Known rows, with every way that one mark hangs from another:
{kikop fegem {kome volu} zibezor}: [-0.31 -0.79  1.18  0.72  0.25  3.24  0.87 -3.00  1.02 -1.86 -1.65 -1.53
 -0.68  2.83  0.69 -2.52  0.05  1.24 -5.52 -0.47 -1.99 -0.63]
{kikop fegem zibezor}: [-0.67 -1.38  0.05  1.40  0.14  1.14  0.27 -1.48  1.29 -2.24 -0.98 -0.05
 -0.89  1.24  0.42 -2.40 -0.26 -0.32 -3.35 -0.14 -1.29 -0.17]
{zibezor {kikop {fegem misas tivus {volu zusi}} kome}}: [-0.64 -0.43  1.06  0.38 -1.57  0.21 -0.68  0.53  0.18 -0.19  0.94 -0.58
 -0.52  0.78  1.20 -0.57 -1.25  0.80 -2.13  0.09 -0.06  0.75]
{kome volu}: [-0.37 -1.25  1.03 -1.05  2.77  1.35  0.36 -0.45  1.46 -0.19 -1.49 -0.29
 -0.32 -0.36 -0.21 -0.24  1.36 -1.07  0.50 -0.60 -0.53 -0.40]
{tivus zibezor}: [ 1.02  0.93 -0.40 -0.02  0.49 -1.32 -0.71 -1.33  1.54 -1.63  1.04  0.46
 -1.08 -1.32  0.22 -0.69  0.16 -1.28  1.27  0.75 -1.56 -0.25]
{kome {misas fegem} {volu zusi}}: [-1.90 -0.61 -0.27 -0.56  2.09  1.39  1.27 -0.59 -0.86  2.23 -2.86 -1.69
  0.96 -0.08 -0.98  0.88  0.74  0.19  0.61 -0.71 -0.49 -1.42]
{zibezor {kikop fegem {kome misas {volu zusi}}}}: [ 0.52 -0.32  1.54 -0.03  0.55  1.02 -1.15  0.64  0.08 -0.90 -1.03 -2.12
 -0.41  0.00  0.08 -0.25 -0.83  1.01 -2.75  0.06 -0.50 -0.52]
{kome misas {volu {fegem {tivus {zibezor kikop}}} zusi}}: [-0.51 -0.64  0.77 -0.23  0.70  0.59  0.34  0.70 -2.03  3.20  0.05 -0.28
  1.31  0.84 -0.34  0.99  0.43  0.39  3.87 -0.79  1.13 -0.61]
{zibezor kikop}: [ 0.77 -1.37  0.97 -0.17  0.59 -0.54 -1.74  1.21  1.40 -2.29 -0.24  0.46
 -0.72 -1.62 -0.13  0.75 -0.35 -1.17 -0.04  0.67 -0.23  0.22]
{zusi {misas {fegem {tivus {zibezor kikop}}} kome} volu}: [-1.39  0.63 -1.28  0.14 -2.28 -1.92 -2.27 -3.91  0.87 -1.07 -2.05  0.10
  1.18 -3.17 -0.53 -0.32 -0.24 -0.43 -0.05  0.27  0.65  0.06]
{volu {fegem misas} kome zusi}: [ 1.01 -1.52 -2.22 -0.31  0.31 -0.74  2.65 -0.14 -3.27  1.63  0.32  3.10
  0.35 -0.50 -1.71  1.46  0.49 -0.41  0.67  0.99  2.26  0.29]
{volu {fegem {tivus {zibezor kikop}}} {kome misas} zusi}: [ 0.41 -1.42 -1.74  0.69 -0.71 -1.91  0.87  0.39 -3.77  2.22  2.36  2.10
  1.40  0.15 -1.66  1.32 -0.45  0.61  2.67  0.80  2.80 -0.30]
{kome {volu {zusi {misas fegem}}}}: [ 0.18 -0.54 -0.35 -0.57  1.48  0.62  0.88 -0.96  0.02  1.14 -2.56 -0.24
  0.02  0.06 -0.62  0.14  1.03 -0.63  0.25 -0.22  0.60 -0.55]
{fegem {misas kome} tivus {volu zusi}}: [-2.62  0.15 -0.78 -0.44 -1.34  0.10  1.91  0.68  0.31  3.11  1.09  2.34
  0.67  1.24  1.64 -0.09  0.45 -0.72  1.57 -1.34  0.77  1.38]
{zibezor {kikop {fegem misas} kome}}: [ 0.49  0.01  1.54  0.13 -0.35  0.70 -1.47  0.44  0.57 -2.42 -0.13 -0.96
 -1.05 -0.70  0.57 -0.33 -1.04  0.41 -3.85  0.57 -0.91  0.41]
{misas {fegem {tivus {zibezor kikop}}} {kome {volu zusi}}}: [-0.85  0.75 -1.55 -0.15  0.14  1.28  1.98 -1.57  0.97 -0.32 -1.94  0.05
  1.25  0.76 -1.32  0.93  0.25 -0.21  0.16  0.39 -0.86 -1.71]
{tivus {kome misas volu} {zibezor {kikop fegem}}}: [ 1.71  4.21  1.34 -0.49 -0.26  0.21 -2.30  3.70  1.46 -2.19  1.14 -4.35
 -0.70 -0.40 -0.13 -0.36 -0.58  2.09  1.28  0.04 -1.67 -0.75]
{volu {fegem {tivus kome}} {zusi misas}}: [ 2.42 -1.14 -1.57  0.45 -0.13 -1.98  1.49  0.04 -2.71  1.60  0.21  2.38
  0.28 -0.31 -0.79  1.35 -0.02 -0.63  0.42  0.85  2.46  0.64]
{volu {kome {misas fegem}} zusi}: [-0.76 -1.16 -2.36  0.00  1.29 -0.90  1.19 -0.19 -1.95  0.78 -0.94  0.48
  0.69 -1.08 -2.04  0.96  0.03  0.18 -1.06  0.54  0.89 -0.86]
{zibezor {kikop {kome misas {volu zusi}}}}: [ 0.86 -0.70  1.53 -0.55  0.51  0.78 -1.33  0.76  0.21 -0.75 -0.95 -1.06
 -0.19 -0.36  0.00  0.96 -0.27  0.35 -1.10  0.08 -0.32 -0.21]
{fegem misas {tivus kome}}: [-1.31  0.84  1.14 -0.02 -0.39  0.09 -0.72  2.15  0.05 -0.67  2.43  1.02
 -0.11  0.31  1.19  0.74  0.17 -0.10 -0.69 -0.64 -0.25  2.06]
{zibezor {kikop {fegem misas} {kome volu}}}: [ 0.22  0.27  2.03 -0.20 -0.16  1.58 -1.36  0.61  0.78 -1.75 -0.50 -1.61
 -0.83  0.00  0.61 -0.41 -0.64  0.79 -3.02  0.14 -0.76  0.20]
{kikop {fegem misas} kome zibezor}: [-0.68  0.15  0.90  1.09 -1.19  2.68  0.34 -2.61  0.33 -2.16 -0.71 -0.60
 -0.99  2.12  1.36 -2.26 -0.47  1.02 -6.48 -0.23 -2.12  0.51]

Rows:
[ 1.13  2.44  0.31  0.21 -0.99 -0.52 -1.71  0.43  1.67 -2.35  0.99 -0.55
 -0.94 -0.99  0.43 -0.91 -0.71 -0.28  0.53  0.79 -1.34 -0.22] => {tivus {zibezor {kikop {fegem {misas kome}}}}}
[-1.45 -0.08  0.58  1.32 -0.95  1.79 -0.02 -0.98  0.75 -1.66 -0.53  0.04
 -0.85  1.51  1.09 -2.29 -0.23 -0.01 -3.25 -0.53 -1.25  0.62] => {kikop {fegem misas} zibezor}
[-2.05 -1.53 -0.66 -0.84  1.08 -0.58  0.31  0.26  1.30  0.78  0.38 -0.01
  0.03 -1.95 -0.22 -1.08  0.42 -0.24  0.39 -0.53  0.34 -0.37] => {fegem {volu {kome misas}}}
[ 1.75  1.74 -0.15  0.14 -1.52 -0.74 -1.39 -1.15  0.74 -1.40  0.12 -0.96
 -0.61 -0.48  0.03  0.00 -0.57  0.31  0.53  1.16 -0.86 -0.64] => {tivus {zibezor {kikop {kome {volu {zusi {misas fegem}}}}}}}
[-0.25 -0.92  1.22 -0.10 -0.05  0.86 -1.01  0.12 -0.16 -0.51 -0.72 -1.05
  0.36  0.20 -0.12  1.16 -0.55  0.67 -1.23  0.17 -0.36 -0.36] => {zibezor {kikop {kome {misas {fegem tivus}} {volu zusi}}}}
[-1.32 -1.45 -2.16  0.34  0.92 -1.04  1.07 -0.11 -2.19  1.11 -0.22  0.81
  0.93 -0.56 -1.80  0.94 -0.06  0.33 -0.76  0.32  1.27 -0.60] => {volu {kome {misas {fegem tivus}}} zusi}
[ 3.15  3.16  0.06 -0.39 -0.62 -1.42 -1.82  2.75  2.03 -3.71  1.69 -1.68
 -1.48 -1.21 -0.23  0.54 -0.59  0.46  1.16  1.23 -1.76 -0.02] => {tivus kome {zibezor kikop}}
[-0.75 -0.62  0.82  0.10  1.21 -0.65 -0.85  1.66  0.30 -0.94  1.71  0.17
  0.18 -0.39  0.25  0.56  0.01 -0.11 -0.79 -0.53 -0.32  0.78] => {fegem {tivus {kome misas}}}
[ 0.41 -1.40 -0.28 -0.37  1.18  0.32  2.11 -0.98 -1.14  2.38 -0.07  1.30
  0.40  1.45 -0.44  0.61  0.97 -0.73  3.20 -0.09  0.90 -0.42] => {kome {volu {fegem {tivus zibezor}} zusi}}
[ 1.35  0.21 -0.88 -1.02  2.00  1.03  2.32 -0.73  0.66  0.30 -1.70  1.52
  0.60  0.04 -0.95  0.58  1.20 -1.16  0.87 -0.04 -0.08 -1.02] => {misas {kome {volu {fegem {tivus zibezor}} zusi}}}
[-0.88 -0.18 -0.75  0.32 -0.78 -1.10 -0.76 -0.97  0.84 -0.64 -0.85 -0.43
  0.16 -2.25 -0.12 -0.51 -0.16 -0.11 -2.10  0.32  0.68  0.09] => {zusi {misas {fegem {tivus kome} volu}}}
[-1.67  1.19  1.47  0.70 -2.48 -0.51 -2.25  1.08  0.08 -0.18  3.57  1.36
  0.14  0.67  1.82  0.13 -0.43 -0.32  2.17 -0.29 -0.03  1.79] => {fegem misas {tivus {zibezor kikop}}}
[-1.35 -0.81  1.52 -0.47  1.60  1.20 -0.17 -0.07 -0.92  2.10  0.21 -0.56
  1.34 -0.20 -0.20  0.19  0.86  0.17  2.68 -1.08  0.34 -0.69] => {kome misas {volu {fegem {tivus zibezor}}}}
[ 2.06  0.82 -0.25 -1.29  1.82  0.71  1.83  1.97 -0.13 -0.36 -0.87 -0.50
 -0.67 -0.04 -0.82  1.36  0.93  0.13  0.36  0.16 -0.37  0.12] => {tivus {kome {volu {fegem misas} zusi}}}
[ 0.57 -0.72  2.05 -0.62  0.72  1.07 -1.80  0.77  0.81 -1.51 -0.77 -1.30
 -0.18 -0.82  0.04  0.70 -0.23  0.36 -1.42  0.04 -0.66 -0.23] => {zibezor {kikop {kome misas volu}}}
[-2.24 -0.01  0.65  1.59 -1.40  2.05  0.03 -0.69  0.79 -1.40  0.27  0.93
  0.10  2.41  1.29 -2.19 -0.27  0.19 -3.31 -0.95 -0.75  0.83] => {kikop {fegem {misas kome} tivus} zibezor}
[ 2.37 -0.27 -1.97  0.51 -0.71 -1.87  1.54 -1.43 -2.23  1.78  0.10  3.06
  0.64 -0.39 -0.72  0.79  0.06 -1.08  1.39  0.91  2.26  0.03] => {volu {fegem {tivus zibezor}} {zusi {misas kome}}}
[-0.11  0.04 -0.69 -0.82 -0.12 -1.74 -2.17 -3.08  1.26 -1.07 -2.87  0.62
  0.26 -4.02 -0.28 -0.77  0.69 -1.37 -0.79 -0.31  0.82  0.54] => {zusi {misas kome} volu}
[-0.14 -1.16 -1.47 -0.49  0.19 -1.56  1.15 -0.50  0.87  1.98 -0.91  0.83
 -0.66 -1.05  0.52 -0.81  0.34 -1.19  0.86 -0.18  0.82  0.16] => {fegem {volu {zusi misas}}}
[ 2.89  3.38 -0.63 -0.96  0.03 -0.16  1.07  1.55  0.15 -0.49  0.90 -1.18
 -0.91  0.47 -0.43  0.71  0.54  0.66  2.71  0.57 -1.16 -0.21] => {tivus {kome {volu {fegem misas} zusi}} zibezor}
[-2.38  0.15  0.99  1.35 -1.23  2.71  0.12 -0.50  0.86 -0.98  0.02  0.40
  0.29  2.94  1.32 -2.24  0.03  0.43 -2.74 -1.26 -0.68  0.63] => {kikop {fegem {misas {kome volu}} tivus} zibezor}
[-1.47 -0.28 -0.53  0.48 -2.32 -1.83  0.09 -0.05  0.12  2.69  2.92  0.53
  0.28  1.55  1.53 -0.50 -0.79  0.28  3.41 -0.39  0.44  0.37] => {fegem {tivus {zibezor {kikop {kome misas}}}} {volu zusi}}
[-0.94  0.06  1.24  0.33 -1.22 -0.12 -1.51  2.66  1.14 -1.06  1.38 -0.94
 -0.63 -0.19  0.97 -0.59 -1.08  0.52 -0.58 -0.08  0.05  0.86] => {zibezor {kikop {fegem misas {tivus kome} volu}}}
[ 1.42 -1.88 -1.51  0.19  0.94 -1.37  2.64  0.21 -2.78  1.96  0.61  2.32
  0.45  0.37 -0.95  1.90  0.02 -0.70  1.21  0.61  1.34  0.22] => {volu {fegem {tivus {kome misas}}} zusi}
[ 0.75 -0.09 -1.90  0.72 -0.55 -1.97  0.44 -1.59 -1.03  0.77 -0.95  1.12
 -0.16 -0.57 -0.37  0.31 -0.20 -0.92 -0.37  0.79  0.89  0.00] => {volu {zusi {misas {fegem {tivus zibezor}}}}}
[ 3.52  3.21 -0.78 -0.80  0.09 -0.69  0.43  1.23  0.31 -0.75  0.51 -1.47
 -0.89 -0.16 -0.68  0.39  0.46  0.69  2.23  0.78 -0.56 -0.50] => {tivus {kome {volu fegem {zusi misas}}} zibezor}
[-0.86 -0.53  0.73 -0.86  2.55  1.04  0.33  0.69 -0.65  2.31 -1.93 -1.14
  0.56  0.04 -0.26  0.39  1.04 -0.14  1.40 -1.25  0.06 -0.63] => {kome misas {volu zusi}}
[ 0.10  0.23  0.77  0.68 -1.48 -1.10 -1.76 -0.35  0.08 -0.01  2.23  0.60
  0.20  1.01  0.92 -0.17 -0.41  0.06  1.28  0.07  0.57  0.61] => {fegem {tivus {zibezor {kikop {kome {volu {zusi misas}}}}}}}
[-0.64  1.15 -0.70  0.21 -2.14 -2.08 -0.12  2.51  0.41  1.93  3.22 -0.62
  0.10  1.28  1.11 -0.04 -0.83  0.98  3.99 -0.48  0.25  0.47] => {fegem {tivus {kome misas} {zibezor kikop}} {volu zusi}}
[-0.69 -0.75  0.46 -0.31  1.28  0.58  0.98  0.08 -2.12  3.47 -0.14 -0.11
  1.34  0.83 -0.36  0.75  0.76  0.14  3.48 -0.91  0.92 -0.63] => {kome misas {volu {fegem {tivus zibezor}} zusi}}
